Each row was made from one path, in order. Every step used is in the known rows, and no mark comes twice. Write each row's path.
In the rows, zero is written as 128.
Known rows
lasu > lelal > rumoz: [140 124 112 129 117 145 101 115 148  97 129  81 156 163 126 129 102 176
 119 102 122 121 112 117 124 107 118 119 168 122 122 128 142 111  99 160
 106 153 129 100 160]
lelal > rumoz > poputip > sifab > vugor > buvab: [173 105 121 144 144 157 103 134 169 118  67 106 128 207  64 117 101 204
 118 121 173  83  70 144  89 111 143 148 195 114 122 110 144 119 145 252
  77 154  96 118 151]
lelal > rumoz: [129 128 102 136 138 145 122 126 139  94 116  99 135 150 107 128 107 174
 110 113 130 109  97 150 118 106 138 132 159 115 137 127 140 123 110 160
  80 154 107  91 145]
lasu > bini: [175 134 108 126 155 151  79 129 156 112 112 100 135 139 119 131 124 147
  92 122 156  94 115 113 120  87 141 133 146 126 135 135 130 117 125 182
 128 109 130 108 106]
lasu > bini > pofi > lelal: [182 125 107 141 139 142  69 145 141 105 112 110 127 169 137 126 118 152
 116 107 160 119 129  85 159 118 149 123 145 146 114 121 111 137 164 176
 126 131 174 121 117]
lasu > lelal > rumoz > poputip > sifab > rokud: [156 111 153 170 147 170  93  93 178 135  90 110 164 218 121 150  83 185
 113 102 117 100  94 104 131  92 119 142 181  82  93 121 161  96 151 215
 118 123 118 128 163]
pofi > lelal > rumoz: [141 119 111 125 132 134 104 160 142  70 117 104 152 155 101 136 100 180
 122 103 135 146 120 110 121  97 126 136 151 116 124 127 135 127 119 179
  84 175 132 102 150]
pofi > bini > lasu > lelal > rumoz > poputip: [164 139 122 131 112 132 102 109 165 120 120 110 154 187 121 150  92 156
 124 108 101 132 112  99 104 150 124 135 235 130 107 136 150 162 127 205
  97 150 133 114 133]
rumoz > poputip > sifab > vugor > buvab: [186 102 114 149 157 136  98 145 168 121  64 110 139 189  84 110 102 165
 111 140 176  73  92 118  89 119 141 148 191 118 113 107 138 120 162 249
 109 115 108 133 130]
poputip > tipad > rokud > rumoz > bini: [165 105 180 148 172 132 122 145 135 140  96 133 110 172 141  77 116 165
 118  97 131  86 141 165 115 107 180 127 134  84 118 155 176 132 112 111
 117 136 110  95 127]
pofi > bini > lasu: [160 142  98 146 120 108 117 154 143  91 117 101 150 151 134 132 105 110
 110 124 129 114 130 106 106 164 143 123 189 144 124 142 145 182 148 184
 102 128 128 126 102]
bini > pofi > lelal > lasu: [167 102  87 154 128 142 110 152 152  73 117 100 137 147 140 108 111 133
 119  99 136 117 132 122 143 130 165 113 152 159 116 120 138 155 149 159
 113 148 166 144 138]
tipad > poputip: [135 120  99 134 126 125 121 188 128  82  97 139 154  99 148 134  96 135
 101 122 141  88 153 118 117 110 159 108 131 136 151 120 139 118 114 152
 108 109 124  93 127]
poputip > tipad > rokud: [120 126 155 173 173 129  82 141 153 114 101 113 130 160 113  93  88 126
 105 127 124  67 140 169 127 111 169 116 109  89 129 151 162 119 136 150
 101  85 103 108 122]
rokud > rumoz > bini > pofi > lelal: [195  99 125 126 135 117 142 152 108 118 107 140 124 175 168 102 134 177
 144  86 147 145 135  91 141 141 157 134 180 133  99 114 135 157 144 113
 127 194 173 108 139]
bini > pofi > lelal > rumoz: [135 123 103 148 126 133 114 138 123  84 118 108 130 179 127 123 106 178
 135  98 135 135 111 123 158 137 151 120 159 135 116 112 129 143 148 154
  83 181 149 108 154]
lelal > pofi > bini: [159 150 111 168 110 171 112 157 119  85 111 114 127 143 157 133 110 150
 130 104 145 121 111 107 108 124 137 126 166 151 146 126 133 146 140 169
 120  95 125 121  85]
lasu > lelal > pofi > bini: [167 147 117 165  87 175  95 144 127  87 122  91 146 154 177 134 108 150
 136  90 138 129 122  79 118 127 113 107 179 159 133 128 134 136 128 172
 147  91 149 128 104]
lelal > rumoz > poputip > tipad > rokud: [111 128 169 165 181 152  87 110 164 139  94 142 116 181  76 108  77 171
 114 123 106  72 105 196 119  96 172 143 149  68 123 148 161 113 121 170
  71 109  87  92 135]
rokud > rumoz > poputip > sifab: [165  87 123 106 166 111 143 105 167 134  80 122 130 193 121 115 105 162
 117 141 146 128  73 118 105 101 123 168 179  81  97 117 143 118 152 198
 110 139 120 115 124]
tipad > rokud: [141 111 138 142 154 124  87 161 146 114 111 107 141 120 123 118 109 154
 102 142 133  83 131 144 127 106 161 127 124 102 126 130 146 122 128 150
 100 112 107  84 118]
sifab > poputip: [132 131 114 177 134 132 116 128 139  96 113 144 160 124 142 116  92 135
 107 123 146  93 119 106 123 102 151 118 165 126 121 123 149 108 144 140
 142 100 125 109 115]
sifab > vugor: [155 146 116 182 142 126 103 144 140 103 103  96 151 141 111 116 109 149
 105 126 149  74 124 133 100 130 136 128 166 132 139 102 148 127 130 183
 103 126 133 111 123]
buvab > vugor: [142 116  96 172 157 117 140 137 140 100  90 109 141 115 124 123 101 106
 116 156 114 101 124 120 101  92 128 144 146 136 145 128 176 134 143 167
 104 138 109 117 108]
poputip > tipad: [119 137 119 171 170 129 107 118 142 103 102 111 139 170 114  97  88 110
 110 117 124  84 125 152 117 120 147 123 144 110 133 145 148 118 137 153
 113  93 115 134 128]
bini > pofi > lelal > rumoz > rokud: [143 124 124 150 131 130 136 126 132 132 108 123 137 179 126 119 100 169
 134  99 142 140  99 123 148 131 131 142 201 142 115 103 121 137 126 150
  93 191 172 113 154]
poputip > sifab: [145 103  95 128 156 133 113 124 160 101  85  90 150 177 125 126 103 137
 112 143 132  99  97 105 128 118 137 134 136 102 118 130 140 116 154 200
 112 108 109 128 133]
bini > lasu > lelal > rumoz > rokud > tipad: [162 123 111 189 114 119 160  89 183 127 122  98 173 169 114 124  69 122
 118 111  95 143 126 122 134 146 114 122 233 131 105 131 161 134  83 176
 116 121 145 129 155]
sifab > poputip > tipad: [108 145 131 209 154 139 111 111 146  96 104 146 151 163 130  92  73 112
 107 108 131  76 124 131 123 112 160 104 152 112 123 142 160 103 150 135
 143  74 124 133 119]
bini > lasu: [155 119  87 149 143  97 121 120 147 108 106  97 150 134 125 115  95  98
 106 125 108 101 136 132 127 162 147 133 180 120 119 141 147 159 152 155
  98 123 126 119 112]
rokud > rumoz > bini > lasu: [200  99 108 120 142  99 153 124 131 134  98 123 134 148 152 101 123 141
 123  92 113 118 137 128 112 155 159 141 207 113 111 145 160 172 123 118
 116 174 137 104 120]
rokud > rumoz > poputip > sifab > vugor > buvab: [202  88 133 129 141 118 132 146 160 130  69 107 124 202 100  90 118 187
 112 125 201 104  84 131  76 109 126 155 196 113  99  97 149 127 152 233
 110 157 123 124 128]
bini > lasu > lelal > rumoz: [153 117  97 141 110 118 104  97 154 102 119  72 160 171 128 124  94 144
 117  96  93 118 128 128 134 157 130 115 194 117 113 145 157 144 120 161
  97 156 133 109 152]
tipad > rokud > sifab: [162  95 111 135 166 118 134 158 152  87 105 107 116 121 131 113 101 157
  99 163 156 120 141 132 131 102 160 105 114  93 139 116 135 122 148 186
 108 106 107  85 138]

Which path is each row?
[120 117 181 154 175 143  71 142 167 111  93 150 130 191  70 116  69 175
 120 109 106 106 127 155 124  92 161 145 135  72 117 143 159 117 137 190
  70 126 114 102 144]  pofi > lelal > rumoz > poputip > tipad > rokud
[213  93 119 117 121 100 135 110 134 135 108 102 154 163 169 103 122 142
 127  83 103 128 150  96 118 159 139 125 217 120  94 144 165 158 113 122
 142 171 156 115 137]  rokud > rumoz > bini > lasu > lelal
[149 131 119 188 151 121 165 133 168 125 114 129 158 131 116 122  83 113
 103 152 135 124 115 119 116 101 122 143 196 128 124 111 138 109  94 169
 132  85 132 130 125]  rumoz > rokud > tipad
[148 142 125 243 145 144 139 156 155  81 123 127 165 136 127 135  85 127
  94 127 138 102 144 119 131 100 139 123 148 115 118 120 160 115 134 164
 126  70 111 135 118]  sifab > rokud > tipad
[154 113 131 188 160 148 107 135 157 105  84 100 157 186 138 133  94 143
  96 118 144  82 113 111 133 107 136 131 134  93 112 130 153 114 175 190
 121 101 112 137 128]  poputip > sifab > rokud
[136 130 125 138 142 138 143 114 147 141 109 115 141 150 106 123 101 167
 106 116 139 115  84 151 106  97 120 152 203 121 140 120 130 119  88 157
  98 161 127  98 145]  lelal > rumoz > rokud
[190 117  80 157 138 180  90 111 169 112 117  91 108 149 139 107 133 142
  97  97 153  76 105 156 144 109 179 112 156 164 131 130 134 144 134 165
 128 119 148 131 110]  lelal > lasu > bini > pofi
[178 103  95 201 108 147 136 218 166  48  70 116 161 156 116 120  83 152
 106 132 185  81 142 113 109 121 170  88 125 151 138 108 158 114 130 244
 114  73 106 133 140]  rokud > tipad > poputip > sifab > vugor > buvab
[140 123 145 143 178 107 142  99 152 138  96 145 114 184 114  86  94 135
 111 116 133 109 105 165  97 104 132 157 181  86 109 131 150 119 134 153
 110 121 128 122 119]  rokud > rumoz > poputip > tipad
[180  98 166 159 167 110 123 125 141 147  89 127 116 178 142  76 106 132
 117  88  99  84 159 176 123 154 192 124 160  83 106 172 187 169 130 112
 108 138 116 105 117]  poputip > tipad > rokud > rumoz > bini > lasu
[203 104 106 121 136 174  66 168 188  69 113  92 146 134 103 129 116 148
  86  89 149 120 131 101 108  67 144 127 133 149 131 145 137 129 119 205
 134 130 155 136 116]  pofi > lelal > lasu > bini
[172 118 123 120 128 164  99 116 134 116 118 107 156 165 134 134 116 192
 135  88 103 110 121  97 118 113 142 119 191 119 121 141 149 118  82 138
 121 161 124  95 168]  lasu > lelal > rumoz > bini
[177 124 124 163 144 123 166 153 159  86  95 108 143 169  91 122  85 192
 111 115 169 162 112 108 102 104 109 117 190 126 152  84 128 125 123 239
 102 182 170 111 169]  pofi > lelal > rumoz > rokud > sifab > vugor
[179 111  94 178 101 137 101  90 138 105 104  85 151 145 166 111  93 103
 135  84  86 116 147 111 144 173 132 111 197 138 117 144 146 150 148 146
 130  93 156 134 110]  bini > lasu > lelal > pofi
[167  98  97 131 135 145 101 176 172  56 114  96 160 124 111 121 103 133
 101  98 131 130 137 111 108  94 144 128 144 142 129 136 146 134 122 180
 117 141 146 138 137]  pofi > lelal > lasu
[192 113  95 135 144 181  81 133 186  96 115  85 130 128 114 120 124 146
  81 104 146  85 112 144 105  71 160 124 143 146 138 145 142 128 112 187
 132 110 130 126 110]  lelal > lasu > bini
[176 135  98 153 149 151  86 108 137 131 114 105 114 161 144 117 129 147
 109 117 160  89 110 126 156 124 165 120 155 142 122 122 118 134 153 158
 126 113 147 113 107]  lasu > bini > pofi
[159 126 105 154 144 165 127 107 110 129 109 127 112 173 144 118 125 189
 141  95 119  92 103 142 150 145 187 125 186 134 124 128 136 148 124 116
  95 170 121  94 155]  lelal > rumoz > bini > pofi
[159  91 145 163 124 130 153 183 146  91  74 133 151 167 181 131  97 164
  93  93 168  97 133 128 125  94 146 114 106 106 118 115 167 118 149 173
 124 134 128 111 131]  tipad > poputip > sifab > rokud > rumoz
[142 118 126 117 152 132 101 138 154 101 106 141 147 161  82 142  88 181
 120 117 119 141 105 105 112  92 130 163 184 100 119 117 129 121 127 196
  80 162 132 102 147]  pofi > lelal > rumoz > poputip
[123 123 170 168 193 130  82 121 166 148  88 148 126 164  95  99  80 132
 107 142 110  64 130 168 119 104 170 144 141  74 121 141 156 113 142 163
  99  75 100 111 116]  rumoz > poputip > tipad > rokud
[123 118 184 193 143 121 121 135 149 117 106 147 125 166 144  70  85 150
 108 105 157  87 126 170 126  97 169 106 121  87 107 138 186 106 141 116
 136 107 119 100 109]  sifab > poputip > tipad > rokud > rumoz
[110 131 170 213 154 140  83 134 155 113 103 152 143 154 132  90  74 128
 104 119 134  57 136 157 139 101 181 100 118  94 118 145 174 104 151 130
 136  68 108 108 111]  sifab > poputip > tipad > rokud
[172 116 127 115 141 157 105 163 131  88 103 131 153 154 109 140 113 193
 137  84 116 134 128  90 115 103 154 138 168 116 130 140 139 135 104 157
 100 182 129  98 157]  pofi > lelal > rumoz > bini
[215  81 109 128 128 146 145 156 138  97 111 124 121 162 168  93 137 172
 132  65 140 136 131 120 130 127 173 124 178 153 106 123 151 168 124 121
 132 200 171 128 139]  rokud > rumoz > bini > pofi > lelal > lasu
[186 107 109 128 132 133 108 146 139  90  98 125 154 162 112 135 100 162
 135  78  86 134 147 100 124 151 164 137 194 115 120 157 153 175 124 159
  86 187 136 111 152]  pofi > lelal > rumoz > bini > lasu
[164  72 160 108 169 114 118 127 175 152  80 127 121 183 124 107 106 181
 112 149 144 107  87 139 121  95 145 161 141  62  92 119 161 115 150 194
  98 132 105  89 118]  tipad > rokud > rumoz > poputip > sifab
[109 141 133 159 177 147 113  85 159 127  98 142 121 191  79 111  78 151
 119 112 106  92  92 174 108 102 153 148 180  91 131 141 148 112 126 174
  81 116 103 115 143]  lelal > rumoz > poputip > tipad
[163 125 114 127 146 165 118 131 129 111 107 125 134 149 118 133 120 190
 128  97 113 101 106 129 113 109 163 137 179 115 138 142 145 134  93 139
  93 165 103  88 153]  lelal > rumoz > bini
[141 106 129 166 185 123 130 139 158  86  96 108 113 164 123  88  80 133
 103 146 142 102 143 159 133 107 171  90 102  81 141 138 146 118 156 184
 111  78 105 112 141]  poputip > tipad > rokud > sifab
[168 101 142 167 147 127 146 134 152 114  85 102 145 193 159 116 111 161
  98 104 164 115  98 128 121  96 121 138 135  90  99 119 164 120 165 173
 125 143 123 126 126]  poputip > sifab > rokud > rumoz
[200  84 148 129 144 105 129 143 137 148  95 124 126 139 148  97 126 158
 117 105 110  99 153 149 124 148 182 133 170  92 102 148 173 170 126 112
 103 165 122  80 113]  tipad > rokud > rumoz > bini > lasu
[140 136 126 240 124 148 146 203 150  60 107 158 173 107 150 148  72 129
  83 115 140  86 177 119 131  98 161  97 117 129 138 115 159 110 122 162
 122  61 113 119 124]  sifab > rokud > tipad > poputip
[157 101 154 126 142 102 125 159 138 121 114 105 125 134 139  98 120 177
 103 127 158 113 120 159 117  97 143 136 129  96 113 120 160 125 121 131
 103 154 118  73 113]  tipad > rokud > rumoz
[124 121 178 158 162 152  68  96 173 140 106 123 134 194  95 111  76 170
 119 111  96  85 121 165 130  99 155 128 156  78 107 142 163 100 112 170
  97 105 110  98 152]  lasu > lelal > rumoz > poputip > tipad > rokud
[144 105 141 162 207 121 127 121 174 116  88 142 106 168 102  95  70 138
 103 158 128 101 137 154 126 102 174 118 134  67 134 130 143 111 163 198
 107  70 103 113 134]  rumoz > poputip > tipad > rokud > sifab
[146 103 112 174 132 142 173 165 180 102  71 146 169 148 140 138  63 117
 105 147 140 110 121  98 134 102 144 115 152 125 133 112 146 104 106 210
 126  61 124 130 138]  rumoz > rokud > tipad > poputip > sifab
[136 104 111 118 167 154 115  90 170 126  79 117 133 200  94 140  90 181
 121 138 118 107  63 134 122 101 142 161 173  81 120 127 141 111 142 219
  76 133  97 106 148]  lelal > rumoz > poputip > sifab
[173 137 107 141 102 109  99 142 151  96 126  81 170 166 155 137 103 115
 115 114 118 122 146  76 112 167 122 108 200 149 108 139 148 166 137 184
 129 124 148 136 118]  pofi > bini > lasu > lelal
[154 111 145 177 179 149 106 114 170 136  75 140 154 188 122 140  89 145
  99 133 131  82 103 109 122 100 136 160 165  82 105 121 149 112 182 210
 119  93 109 136 123]  rumoz > poputip > sifab > rokud
[200  97  96 151 141 166 107 158 143  91 108 124 135 148 146 111 124 151
 131  81 119 106 145 103 140 138 189 115 174 162 116 133 143 164 136 133
 127 159 161 141 143]  rumoz > bini > pofi > lelal > lasu
[142 132 180 198 180 122 139 111 147 144  97 156 126 192 124  97  88 138
  95  96 142  93 121 168 101  93 131 154 174  83 107 128 166 116 153 142
 126 113 127 135 116]  sifab > rokud > rumoz > poputip > tipad
